Each row was made from one path, in order. Every step used is in the known rows, and no mark comes twice. Write each row's path.
Known rows
tura, bovu: [ -3  -7   1   6   0   1 -14   4   6   0   2 -16  -8  -1   3   7   4  -6
   1  -3  -3   5  -4   3  -6]
kibi, zova: [  9  -6   3   8   3   3  -1  -4  14   0  -1 -10  -7   3  -2  10   9   2
  -2   0  -8   0  -6  -6 -13]
mulo, zova, kibi: [ 10 -17  -3  16  11   0  -9   5   5   1  -5 -21   2   9  -3  10   7  -5
  -4   6   2   2  -1  -2  -8]
zova, dunupa: [  4  -4  -3  -3   7   5  -5   9   8  -1 -13 -14   1   1  -5  11   8  -8
   7   1   2   1  -4  -5  -4]
dunupa, zova, kibi: [ 10  -4   0  13  15   9  -7   1   0  -1  -2 -14   6   8  -8   6  10  -2
   0  13  -5  -1   5  -9   0]
vuva, govos, bovu: [ 16  -6   3  -8   7  -2  -8  -1   3   0  -2   0 -17   6  -7  -1   5  -8
  -8  -4  15   7 -13   4  -1]
mulo, vuva, tura, bovu: [ 10  -8  -9   7  -3  -7 -32   4  11  -3  -1 -27 -15  -2  11   7   7  -9
 -11  -5   5   7  -8  -2   2]
tura, bovu, govos, vuva, kibi, zova, dunupa: [  3 -18  -3  -8  13   3 -11   0  10  -3  -5 -35 -18   8 -13   3  10  -8
   6  -1   2   9  -7  -7   6]
kibi, zova, mulo, vuva: [ 17  -5   2   5   2   4 -12   0  19   5   1 -20  -6   9   2  17  17  -2
 -14  -1  -5   3 -11  -9 -16]
vuva, kibi, zova: [ 12 -15  -1   5  12  -1   0  -4  16  -3  -8  -7 -12   4  -5   2   9   2
   0  11  -5   7  -6  -7 -10]
mulo, vuva, govos, bovu, tura: [ 23 -12  -2  -8   5  -4 -17   4  20   1   1 -14 -24  -2  -7   5  10 -15
 -20  -9  14  11 -16   3  -5]
govos, vuva, kibi: [  6 -13  -4  -6   8  -5  -2   1   4  -7 -14  -3  -8  -1  -4  -4   2  -7
 -12   5  13   0  -7  -2   7]
tura, vuva, mulo, zova, dunupa: [ 17 -11   5  -1  21   6 -15   1  14  -3 -18 -29   2  10   3   6   9 -20
   1   1  10   1  -8   0  -2]
govos, vuva, kibi, zova, dunupa: [ 13 -14  -3  -5  14   1   0   0  11  -7 -17 -17  -7   9  -8   2   9  -5
   0  10   5  -3  -5  -9   1]
kibi, zova, mulo, vuva, tura, bovu: [ 17 -13  -4   6   2   1 -30   2  19  -1   2 -31  -7   8  10  11  19  -3
 -12   2   1   7  -8  -7 -10]
govos, bovu, tura, vuva, kibi, zova, dunupa: [ 22 -23  -1  -4  29   8 -15   9  29  -4  -9 -22 -11   4 -14   0  11 -15
  -1  19   6  -1  -5  -9 -10]
bovu, tura, vuva: [  7 -10   2   0  11   4 -15  10  25  -2  -5 -14  -1  -9  -5   6   5 -16
  -6  -4   1   3  -7  -1  -8]
vuva, govos: [  9  -3  -1  -6   4  -3  -4  -3  10   0 -10  -3 -12   2  -6   4   8  -5
  -2 -10   7  11 -12   3   0]
govos, vuva, kibi, zova: [ 12 -14   2   0  10  -1   0  -3  11  -7 -10  -7 -11   5  -4  -2   5  -1
  -9   7   3  -3  -7  -6   0]
govos, bovu, tura, vuva: [ 14 -12   6  -1  13   6 -19  12  19  -4   0 -10  -7  -5  -5   2   2 -18
 -14   1   9  -3  -8   0  -7]
dunupa, zova, mulo, vuva: [ 18   1   0   1   6   7 -16   0  11   2  -3 -11   0  12   4  11  16  -6
 -16   5  -3   0  -4  -9  -7]
vuva, kibi, zova, dunupa: [ 13 -14  -6   1  18   4  -1   1  16  -2 -16 -17  -8   7  -8   8  12  -1
  10  15  -4   4  -4 -10  -6]
vuva, tura: [ 11  -9  -7   0   5  -3 -15   5   9  -9 -13  -5  -2  -5   5   2   7  -3
  -6   0   8   4  -6  -4   0]
vuva, tura, bovu, govos: [  1 -15  -7  -1   5   1 -25   5   7  -4   0 -23 -13  -7   1   2  10  -6
   0 -11   5  17  -8  -1   6]
kibi, zova, dunupa: [ 11  -5  -1   4   7   7  -2   2  14   0  -9 -20  -1   7  -8  13  13  -2
   9   3  -5   0  -4  -8 -14]
kibi, zova, mulo, vuva, tura, bovu, govos: [ 12 -15  -4   0   3   3 -33   1  18   2   6 -37 -15   5   4  11  22  -3
 -10 -10   1  17 -12 -10  -5]

Which path is each row?
[ -7 -10   0   0   0   3 -16   4   7   3   7 -24 -15  -3  -5   9   8  -8
   3 -14  -4  16  -8   0  -1] -> tura, bovu, govos
[ 23 -24   5   4  24   5 -12   4  27  -5  -1 -12 -15   2  -9  -3   6 -12
 -10  16   3   0  -7  -6 -10] -> govos, bovu, tura, vuva, kibi, zova
[ 13 -12  -9  -1  -1   0 -31   9  11   0  -1 -27  -4   2  13   8  15  -8
 -14   0   9   9  -7  -3  -3] -> zova, mulo, vuva, tura, bovu
[ 17 -22   1  -3  23   3 -16  10  23  -5  -5  -9 -13  -4  -7  -7   3 -17
 -12  12  12   3  -7  -1  -3] -> govos, bovu, tura, vuva, kibi
[ 13 -17   1  -4   9   5  -9  12  15  -3   0  -5  -9  -8  -3   2   7  -9
 -15   1   7  -1  -7   1 -10] -> govos, bovu, tura
[ 26 -23  10   0  25   9 -20   5  22  -4  -6 -18  -7   1   3  -4   7 -22
 -19   0  15  -1 -11   5  -7] -> govos, bovu, tura, vuva, mulo, zova
[ 18 -25   2  -3  25  10 -11   7  36  -1  -9 -16  -3   1  -5   1  17  -7
  -7  15  -1   7  -5  -7 -14] -> bovu, tura, vuva, kibi, zova, mulo
[ 16 -22   1   4  23   4 -10   3  33  -5  -8 -15 -11  -3  -9   2   9 -10
  -2  11  -4   7  -6  -7 -11] -> bovu, tura, vuva, kibi, zova
[ 16  -6  -8   2  -1  -7 -22   3  11  -5 -10 -16  -9  -4   7   6   8  -8
 -13  -3   7   7 -10  -6   1] -> mulo, vuva, tura
[ 20 -16  13  -6  22  11 -16   7  18  -4  -4 -14  -8  -6  -2  -3   9 -19
 -14   2  15   2 -11   1  -2] -> govos, bovu, tura, vuva, mulo
[ 11  -4  -1  -1  -1   2 -15   7  13   4  -4 -15  -3   4   5  15  14  -7
 -16  -2   3   4 -10  -5 -10] -> zova, mulo, vuva
[ 16 -15   3   3  13   3  -6  -2   9  -3 -12 -14  -4   4  10   4  10  -8
  -9  -2   5   4 -11   3  -5] -> vuva, mulo, zova
[  5 -11  -4  -3   0  -4 -23   6   1 -10  -6 -17  -4  -2   8  -5   2  -8
 -12  -8  16  -1  -5   2  10] -> govos, vuva, tura, bovu
[ 16 -11   9   6  17   2 -14  -3  13  -3 -11 -18  -2   6   7   2   6 -17
  -8  -3   8   2 -10   3  -3] -> tura, vuva, mulo, zova
[ 21  -9  -5  -1  16   3 -14  -1  15  -1  -9 -10  -5  12   1   4  15  -6
 -15  16  -1   5  -4 -11  -1] -> dunupa, zova, mulo, vuva, kibi
[ -2 -12   9 -10   6   5 -12  -2  -1  -3   1 -26 -14  -4   0  -2  10 -12
  -7 -18  12  11 -14   3  13] -> tura, bovu, govos, vuva, mulo
[ 25  -4  -7  -4  10   3 -24   3  12  -5 -10 -12   3   8  10   4  17  -5
 -19   7   5   0  -4 -12   0] -> dunupa, zova, mulo, vuva, tura
[  3 -23   2  -9  11   7 -12   1  12   0   2 -24 -16   7  -6   0  15  -3
  -8   1   4  11  -9  -6   0] -> tura, bovu, govos, vuva, kibi, zova, mulo
[ 14 -19  -2  -1  15   7   0   1  19   0  -9  -7  -4   8  -1   5  17   4
  -5  16  -3   6  -5  -7 -13] -> vuva, kibi, zova, mulo
[ 11  -9   1  -8  14  -1 -14   3  27  -2  -9 -11  -9  -5 -10   2   7 -17
  -3 -10   7  13 -11   4  -2] -> bovu, tura, vuva, govos
[ 28   0   3 -10  10   3 -18  -5   9   1   2  -6 -11  20  -3   2  16  -9
 -21   2  11   4 -11  -5   1] -> dunupa, zova, mulo, vuva, govos, bovu
[  6 -12  -7   3   3  -1 -23   5   7  -6  -5 -16  -6  -4   8   0   7  -5
  -2  -2   5   7  -3   1   1] -> vuva, tura, bovu
[ -7  -9   2  -5  -2   0 -15   4   1  -1   4 -23 -14  -2  -4   3   3 -12
  -7 -19   7   7 -10   2   6] -> tura, bovu, govos, vuva
[ 25 -30   9   8  30  10 -21   8  16  -3  -2 -30  -2   3  -2  -2  11 -19
 -16  11  18   0  -6   0  -5] -> govos, bovu, tura, vuva, mulo, zova, kibi
[ 18 -26   6   9  28   9 -18   6  20  -3  -8 -34   3  -1  -1   4  13 -17
  -9   5  10   6  -4   1  -5] -> bovu, tura, vuva, mulo, zova, kibi
[ 15 -14   6  -2  10   2  -6  -3   3  -7 -14 -14  -3   5   8  -1   6 -11
 -19  -7  15  -4 -12   5   3] -> govos, vuva, mulo, zova
[  9 -20   1 -13  14   7  -2  -1  13  -2  -7 -14 -11   7  -9   1  16  -1
 -12   0   7   9 -11  -9  -1] -> bovu, govos, vuva, kibi, zova, mulo
[  4 -26   6   3  15   4 -17   1  -3   0   2 -42  -9   6   0   3  12 -13
  -9 -10  14  10  -8   2  11] -> tura, bovu, govos, vuva, mulo, zova, kibi
[ 18 -13  -3  10   8  -5  -8  -6  19   0  -4 -18 -20   5  -3  10   9  -2
  -8   8  -6   8 -10 -10  -7] -> mulo, vuva, kibi, zova
[ -2  -6   3  -9   0   0  -6   3   2  -3  -3 -11 -10  -3  -8   4   3  -9
 -11 -17   9   5 -12  -3   7] -> bovu, govos, vuva
[ 14 -15  -6  -2   9   1 -11   4  16   2  -9 -12  -9   4   0   8  15  -7
 -15  11   6   9  -9  -6  -4] -> zova, mulo, vuva, kibi
[12 -1  1 -4 11 12 -8  2  9 -1 -5 -2  9 10  1  5 15 -1 -9  9 -3 -3  0 -6
 -6] -> dunupa, zova, mulo
[ 14 -17   1  -6  11   5  -1  -1  13  -4 -10  -6  -3  10  -2   0  12   1
 -14  11   8  -2  -7  -7  -4] -> govos, vuva, kibi, zova, mulo
[  6 -11  -5 -12   4  -3 -16   4   3 -10 -10 -12  -7  -6  -3  -3   6  -7
 -14 -17  18   7 -11  -5  14] -> bovu, govos, vuva, tura
